Each row comes from the steps of one walk. Every step used is in the known rows, and no mark comes twice. Write the walk behind each row, first mark first.
Known rows:
zavu -> pota -> melo -> nonot: [ -3  38  34 -34 -57  10  10 -23   3  10   9 -31  -8 -10  -1  30  14   6
  11   5 -16 -35 -27 -17   6 -17  -4  -5  -1 -17   0  15 -13 -16  -7 -13
 -11 -17   1 -25   1]
lurot -> neleb: [ -9  11 -25  -2 -13  32 -22 -42   5 -16  41 -33 -18  10 -19  10   7  13
   6 -10 -32   4 -16 -23  22   4 -23  19  20  15 -51  -8  -5  -7 -27 -52
  -5  12   2 -22 -18]
fiduv -> neleb -> lurot: [-15  -4  11  18 -10  21   4 -31  -1 -14  14 -20 -11  -1  31  25   8   9
  -5  13 -46  14  10 -33  55  -8   2  -2  -1 -28 -78  -1 -23 -14  20 -44
  13   7 -14 -24  12]
buzav -> dova -> pegi -> nonot -> melo -> pota -> nibobag: [ -3   3  -9 -12 -47 -10  21  13   6  -7 -24   5   3  19  20  -6  -7   6
   4 -10  24 -11 -31 -54 -32  -4  -6  19  40   3  38  20  35  39  18   5
  -1 -20  -5  -4   6]
zavu -> pota -> melo: [-27  10  16 -28 -45  20  14 -26 -14  -5  17 -58 -28  -6   9  16  14  15
  18  11 -19 -31 -40 -17  21 -23 -12   2  18   9 -11   9 -18  -2   6 -28
 -11  15   3 -27   3]
melo -> nonot -> pegi: [ 21  14  14   5  -8  11  -9   1   8   7  36 -14  11  -2  14  33   1  -3
   3 -16 -20  10  -7 -39  -9  29   3   6   4 -17 -20   6  19 -14 -12  -9
 -21  21   1 -14   6]
neleb -> lurot: [ -4  -9  16  11  -4  24  12 -33   1 -22  23 -23  10   1  21  17   9  -5
   8  -8 -42   1  -7 -48  29  -1   4  12  -2 -25 -69  -7  -3 -10  22 -35
 -11  13 -27  -2  13]
melo -> nonot: [ 25  21  23  -3 -18  22 -11 -23  11   3  39 -17  16  -2 -12  37  11   2
   0 -24 -26   5  -7 -34   3  21   5   5 -11 -28 -29   4  14 -21 -17 -21
 -16 -17  -9 -16  -1]
pota -> melo -> nonot: [ 14  36  38   5 -40  19  -8 -21  -2  23  22 -21   0  -8  -8  39   6  11
   1 -19 -15 -22 -14 -33  -4  -5  -1  -8 -15 -22  -9   3   5 -30 -19  -9
 -10 -14 -10 -29  -8]
nonot -> pegi -> neleb -> lurot: [-20 -22 -12  20  17  32 -14 -15  -5  -6   7  -2  -6  15  38   7   6 -14
  -1   6 -33  14 -12 -44  15  15  -2  16  13   0 -61   4  -8  -3  19 -26
   1  12 -13   3  -3]
dova -> buzav: [  6 -15  -7 -17  -6  72  -6 -30 -18  -9  38 -41  -5  28  -4  27  20   7
   3 -12 -15   3 -16 -50   6  17  -2  23   3  -2 -42   0   7 -29 -20 -31
  13  11  -9 -23 -30]
pegi -> neleb -> lurot -> nonot -> melo -> pota -> zavu: [ 18  20  15  16 -45  31 -27 -33 -15   3 -27 -11 -33  -4  23   7  14 -26
   6  26 -45 -32   3 -59  34 -12   1  16  11  10 -39   4 -42 -11  11   1
   6 -27 -32 -30 -23]
nibobag -> pota: [  6 -10  -3 -21 -26  48  -3 -20   3 -14  45 -38 -10  -9  13  23  21  34
  17  -8 -20  25 -23 -17  20 -10  -5  21  31   3 -33 -21  -2   3   5 -47
 -14  16   7 -31  -5]
neleb -> lurot -> nonot -> pegi -> dova: [  3 -11  22  12  13   0   4  -3 -13 -39   0 -15  12  14  30  18  -4 -25
  -1  -7  -9  -3  -6 -31  19   9 -17   2   7  -5 -41 -15   0  21  15  -1
 -17  17 -26  -4  24]
zavu -> pota: [-14  -7   0 -40 -19  24  10 -24  -2 -23  34 -57 -11   2   5  14  17   4
  18   7 -28  -5 -33 -15  24   4  -5  17  22   3 -33  13 -14  12   7 -40
 -17  13   3 -13   9]
neleb -> lurot -> nonot -> melo -> pota -> zavu: [ 29  25  37  13 -54  16   0 -26 -11 -13 -18 -26 -24 -19  29  13   4 -23
  16  22 -48 -38   4 -69  36 -22   3  10  10  -4 -39  -4 -33 -14  21   6
 -13  19 -36 -34   0]
nonot -> melo: [-17   8  -9  -5 -20  33  -9 -14 -18   1  39 -30 -33   6  20  21  11  -2
   7 -13 -20  -4 -12 -57   5   6   2  17  26  14 -27  11   9   6  -6 -12
 -24  34 -11 -20  -7]
lurot -> dova -> pegi: [ 12 -34   2 -15   1  17  16  -9   2  -2  24 -41   0  31  -2   1  15  -2
  -9  -9  31   5 -12 -32  -1  15 -23   0  36  16 -16  -2  12  -3  -8 -24
   3  41 -11 -10  31]
pegi -> neleb -> lurot -> nonot -> melo -> pota: [  0  16  -5 -21 -31  29 -18 -30 -11 -11 -28   9 -30   2  29  15  19 -26
  13   2 -41 -26 -11 -37  25  -5   5  29  13  -1 -40   6 -14   9  14   0
   7 -39 -11 -11 -17]
fiduv -> neleb -> lurot -> dova -> pegi -> nonot: [  7 -15  22  -5  -7  18  22   4   8 -19 -21   7   6  18  16   3  24   0
 -17  19   6  21  22 -26  29   5 -19  -9  29 -18 -53 -15  -8 -20  17 -12
  20 -11  -9 -15  24]
buzav -> dova -> pegi -> neleb -> lurot -> nonot -> melo: [-24 -24 -18   9   3  12  -3 -20  -7   1 -22  24 -21  47  28  -4   6 -41
 -10 -10   2 -18  12 -43   6  26 -19  13  14  -1 -23  12   2  12  49  15
  23 -28 -25 -14 -11]
melo -> nonot -> pegi -> dova -> buzav: [ 21  -1  11 -14  -7  37 -16  -3  -9   4  13 -17  13  45   8  35   9  -5
 -16 -10  32  -7  -1 -51 -28  18  -9   2   7   0   2  15  20 -12 -36   1
   1   6  -6  -9  -8]
melo -> nonot -> pegi -> neleb: [ 11   9  -6   7   3  27 -38  -4   2  21  25   5   2  12   6  27   9  -8
  -8 -11 -18  15  -9 -31 -12  38  -2   9   4  -3 -22  14  10 -13 -19 -13
  -2 -20   7 -10 -17]
zavu -> pota -> melo -> nonot -> pegi -> neleb -> lurot -> dova: [-10  10  23 -33 -39  -5  -4  -9   2  12 -59  14 -17   5  30  18  21 -26
   0  34  10 -40 -13 -18 -11 -30 -17 -10  27   9 -16  22 -37  -2   4   1
  16  -9  -8   2  26]
buzav -> dova -> pegi -> neleb -> lurot -> nonot: [ -2 -38  -7  12  19  11  -5 -28   4 -11  -7   9   8  45  11  -6   4 -29
  -9 -15  -5  -7   3 -21  18  35 -24   6  -5 -17 -35  -2  -1   2  48  -8
  35 -48 -23  -9  -3]
pota -> nibobag: [ -8   0  -5  17 -16  11   2 -27 -13 -21  36 -18  13 -12  -8  27 -14  14
   6 -20 -17  31 -33 -48   2  -7   0  19  -2  -4 -38  -7   8   5 -12 -47
  -6   5 -25  -5   2]
nibobag -> pota -> melo -> nonot: [ 18  32  32 -16 -63  33  -4 -15   9  19  20 -13  -8 -23   5  42  17  33
   9  -8 -11  -6 -14 -16   3 -32  -5  -2   9 -19  -3 -17  -3 -26  -6 -18
 -11 -15   4 -44 -13]

Write each row's walk:
[ -8  30  29 -23 -46   3  11  -1  -2  10   2 -25 -12  -9  23  28   7   1
  15  13 -12 -31 -28 -23  -6  -9  -9  -6  12  -8   8  19  -7 -12   0  -2
 -17  21  12 -24  10] | zavu -> pota -> melo -> nonot -> pegi
[-21 -50 -16  16  18  13   2 -30  12   7  -3  -4   6  55  24 -13   4 -16
 -15  -5   2  -9  -1 -36   9  23 -14   3  13  -9 -30  17   1   9  47 -28
  28 -21 -22   1   7] | buzav -> dova -> pegi -> neleb -> lurot
[ -2 -20   0   9  18  32   6 -29  -2 -14   3  11   5  29  -7   0  14 -24
  -8  -8 -20  13   0 -33  35  30 -21  17 -11 -25 -56 -20  -3 -25  30 -10
  15 -37 -20 -10 -21] | dova -> pegi -> neleb -> lurot -> nonot
[  4  24  37  12 -30  -3 -11   8 -11  24   9 -22  -1  16  19  33  -2   2
 -16  -8  26 -29 -16 -32 -22  -8 -12 -23   9   3  23  13  10   5 -24   7
 -22  14  -6 -20  16] | pota -> melo -> nonot -> pegi -> dova
[ 18 -22  28 -12   1  20  34   1  13 -27 -12   4  26  18   2  -5  26 -12
  -8  -2  12   6   3 -43   4   9 -16   3  28 -17 -45 -20   9 -14  17  -5
  -2  -3 -23   7  24] | neleb -> lurot -> dova -> pegi -> nonot
[ 12 -16  -1 -12   9  48 -16  -2 -35 -27  15 -28  -3  40   9  27   7 -13
  -3 -11  19  -2 -11 -37  -5  24 -25  14  10  18 -13 -11  11  -1 -24   4
   6  13  -7 -21 -15] | lurot -> nonot -> pegi -> dova -> buzav
[  8  30  31  17 -31  11  -5   4  -7  24  17 -12  -6  -8  18  36  -2   4
   2  -9 -15 -18 -18 -39 -15   3  -2 -10   0 -13   1   4  12 -27 -14   3
 -14  25   1 -27   2] | pota -> melo -> nonot -> pegi
[ 23  -7  14  15 -42  49 -15 -21   0  -1  49 -56 -14 -16   8  18  14  31
  11  14 -23  16  -8 -35  30 -18  -7   8  30  13 -35 -26 -32 -19   7 -45
 -14  28 -11 -49 -14] | nibobag -> pota -> zavu
[ 13   8   1 -31 -53  -1  26  19  -5 -11 -32   8  -2   4   4  -1  11   2
   1   2  43  -1 -28 -57 -34 -18 -10  21  54  19  23   3  24  22 -16   9
  -6   1 -12   5  18] | lurot -> dova -> pegi -> nonot -> melo -> pota -> nibobag
[  7 -22  13  -3   9  40   3 -12 -25 -39 -13  -8   9  39  26  24   8 -27
  -4   0   7 -10   0 -51   6   8 -19  13   1  -7 -42 -17  -1  -4   4   4
  12  12 -24  -7  -5] | neleb -> lurot -> nonot -> pegi -> dova -> buzav
[ 21 -17  13 -24  -2  28  14  12   4 -14  14 -18  12  22 -15  -1  24   2
 -10  -9  25  12 -10 -27  -9  27 -22   2  38   9 -14 -16  20  -8 -11  -2
  -8  -2  -3  -8  13] | lurot -> dova -> pegi -> nonot
[ 25  -1  17   6 -50  15   2  13   9  19  -6 -35 -16  24  24 -16   9   0
  -1  11   9 -38  -2 -60 -10  13  -6  -2  51  16  35  23   4   8  23  17
  -9   7  -7 -34  -2] | buzav -> dova -> pegi -> nonot -> melo -> pota -> zavu
[  8 -20  18 -11  -6  12   6 -28   3 -24  -1 -23   7   4  19  16  15 -12
   3  -3  -8  -9  -3 -38  17 -13  -4   2  19   0 -64  -7 -12   2   6 -32
   0  25 -35   5  42] | neleb -> lurot -> dova
[  0  17  -1 -12 -50  11  32  13  -3  -9 -10   5  -1   1   6  -1   3  11
   4  -4  10   7 -33 -65 -18  -6  -2  30  32  -5  17   5  30  10   0   4
 -16  -9  -4  -5 -11] | dova -> pegi -> nonot -> melo -> pota -> nibobag
[  9   6  -1  -6 -38   3   9 -25  -1 -19  11 -32   9 -16   1  20 -10  20
  15  -7 -19   6 -49 -38   5 -22   6  23  10  -4 -12   4   9  18 -14 -51
  -3   0 -12  -4  16] | melo -> pota -> nibobag
[  6   9  25   7 -22   6 -21  -8  -3  23 -46  25  -8   6  28  24  12 -24
 -12  12  10 -27  -3 -35 -21 -17 -12 -13  11   2 -24   9 -17 -16 -10   5
  18  -7 -22  -3  17] | pota -> melo -> nonot -> pegi -> neleb -> lurot -> dova
[ 14  27  26  -5 -54  24  -1   7   3  20  12  -7 -13 -22  29  39   9  26
  11  -1  -4  -2 -21 -23 -11 -23 -10  -1  21  -8   5 -14   4 -18  -1  -6
 -14  24  17 -41  -5] | nibobag -> pota -> melo -> nonot -> pegi
[  0  16  -5 -29 -43  25  -2 -15  -7   5  13 -43 -33   2  31  16  16   6
  16  -3 -25 -27 -27 -48   7  -8   9  21  38  15  -4  24  10  19  -6 -17
 -23  29   2 -18   7] | nonot -> melo -> pota
[  9  15  25  -3 -31  37 -12  -2 -24  24  -4 -18  -2  39  13  38   6   1
 -17  -4  37 -35 -12 -49 -35  -8 -15 -11   4   3  25  14  10 -23 -36  13
   5   9  -7 -28 -14] | pota -> melo -> nonot -> pegi -> dova -> buzav
[ 17   7  20   1  -4   0 -17   7   1   4  26 -22  17  21  15  30   0  -6
 -14 -12  18  -2  -7 -32 -17  18  -7  -7  12   0   3  14  18  15 -21  -8
 -27  11  -5  -5  23] | melo -> nonot -> pegi -> dova
[ 20  -4   9  -2   1   7 -24  -9  13   7 -26  26  11  12  25  21  15 -31
 -10   5   3  -1   6 -33 -14   8  -7  -1  17   0 -47  11  -9  -6  -7  -6
  13 -11 -21  11  24] | melo -> nonot -> pegi -> neleb -> lurot -> dova
[ -6  25   5 -14 -25  46 -14   6 -14 -11  29  -6 -17  -2   9  20  19   1
   8 -18 -25   6  -6 -54  -7  17   4  21  26   6 -27   1  18   0  -8   6
 -36 -10  -3 -18 -23] | pegi -> nonot -> melo
[  1 -40 -21 -15  13  31 -14 -15  -4  15  15 -24 -12  43  -7  -4  21  -7
 -21  -4  33   8 -14 -23  -1  23 -26   5  36  32 -17   5  -1  -3 -17 -27
  20  -1  -7  -8   7] | lurot -> dova -> pegi -> neleb
[ -2  16  18   6 -43  31 -10  -7   8  23 -23  28 -14 -10  38  30  15   7
   3  13 -15  -2  -6 -27   0 -32  -7   4  12 -16 -23 -10 -19 -22  21  -8
   9 -19   2 -24 -17] | nibobag -> pota -> melo -> nonot -> pegi -> neleb -> lurot
[-12  22  34 -28 -45 -11   3   7  -7  11  -6 -33  -9  14  21  25   5  -2
  -1  15  27 -40 -26 -16 -15 -20 -19 -17  21  12  33  26 -10  18 -11   3
 -22  13   5 -15  23] | zavu -> pota -> melo -> nonot -> pegi -> dova
[-13 -20 -26  12  17  38 -35  -5 -14   6  35 -22 -18  18  20  13   6  -1
   0  -7 -20  21 -21 -29   2  31  -6  16  22  24 -33   9   3   2  -9 -28
  -1  12   7 -10 -13] | nonot -> pegi -> neleb
[-14   8 -14   5 -34   0  20 -22 -10 -13 -45  37 -10  13  15  -2   0 -22
   0   6  -3  -1 -21 -62   7 -17 -11  33   6 -10 -16  -1  -1   4  22   1
  20 -34 -26   0 -15] | dova -> pegi -> neleb -> lurot -> nonot -> melo -> pota -> nibobag
[ -4 -41  -8   6   6  10  10 -15   8   5  34 -43   4  41  14  -2  -1   2
  -3 -21  11  -7 -11 -32   2  32 -14  -3  22  -1   0  14  22  10  27 -26
   7  20  -8 -16  20] | buzav -> dova -> pegi
[ -2 -30  -8  -9   7  51 -13  -2 -26  -8  24 -43  -5  51  22  19   9  -2
 -10  -4  26  -2 -15 -49 -16  14 -16  10  26  26  -8   8  11   6 -25 -16
  -1  39  -6 -11  -7] | nonot -> pegi -> dova -> buzav
[  1 -27  -4 -12   5  26 -23 -34  -2  -9  -9  -6  -5  18  11  10  23 -18
  -6   2  -4  -1  -3 -28  13  -5  -7   7  21  15 -64   2 -23   6  -3 -34
  17 -15 -28   7  20] | pegi -> neleb -> lurot -> dova
[ 16  18  16   8 -56  29 -14 -16 -10  18  17 -59 -36  -7  25   9   7   4
   9  17 -27 -34 -13 -69  15 -17   8  10  36  25  -3  20 -19  -1  -8 -15
 -21  44 -17 -36  -2] | nonot -> melo -> pota -> zavu
[  3  -5   2   5   8  37 -22 -39  -9 -26   6   8   1   6   0  20  12 -24
   0 -11 -46   9  -3 -24  35  18  -8  20 -17 -18 -75 -20 -15 -15  15 -17
  12 -52 -22 -10 -21] | pegi -> neleb -> lurot -> nonot
[ 18   0  22 -40 -40  13  38  10  12 -13 -48   2  -7  17  32 -11  31 -16
   1  14  17 -31  -5 -57  -8 -14  -6  13  57   1  -9   7  11  11  17  18
 -10  11 -11   4  30] | neleb -> lurot -> dova -> pegi -> nonot -> melo -> pota
[  7   4   9  16   2  20 -19 -14  11   7  -4  22  13  11  23  23   8 -22
  -8  -1 -28   9   3 -45   0  21   3   7  -6 -26 -51   9  -2 -18   9 -12
   1 -21 -15   4  -7] | melo -> nonot -> pegi -> neleb -> lurot
[  7   5  13 -20 -53  -9  45   8   6 -25 -61  29   8   3  22  -6  11 -10
   2  13  31  -7 -18 -70 -21 -37  -7  20  46  -3  -6  -1  12  17  12   9
  -2  -1 -30  16  30] | neleb -> lurot -> dova -> pegi -> nonot -> melo -> pota -> nibobag
[  6  -4  13  -4  -1  40  18   7   4 -12  40 -19  14  18 -13   0  16  12
  -5 -17  -9  22 -14 -37   4  38 -14  12  16 -19 -21 -15  30 -22   6  -8
 -21 -12   2 -17 -18] | dova -> pegi -> nonot
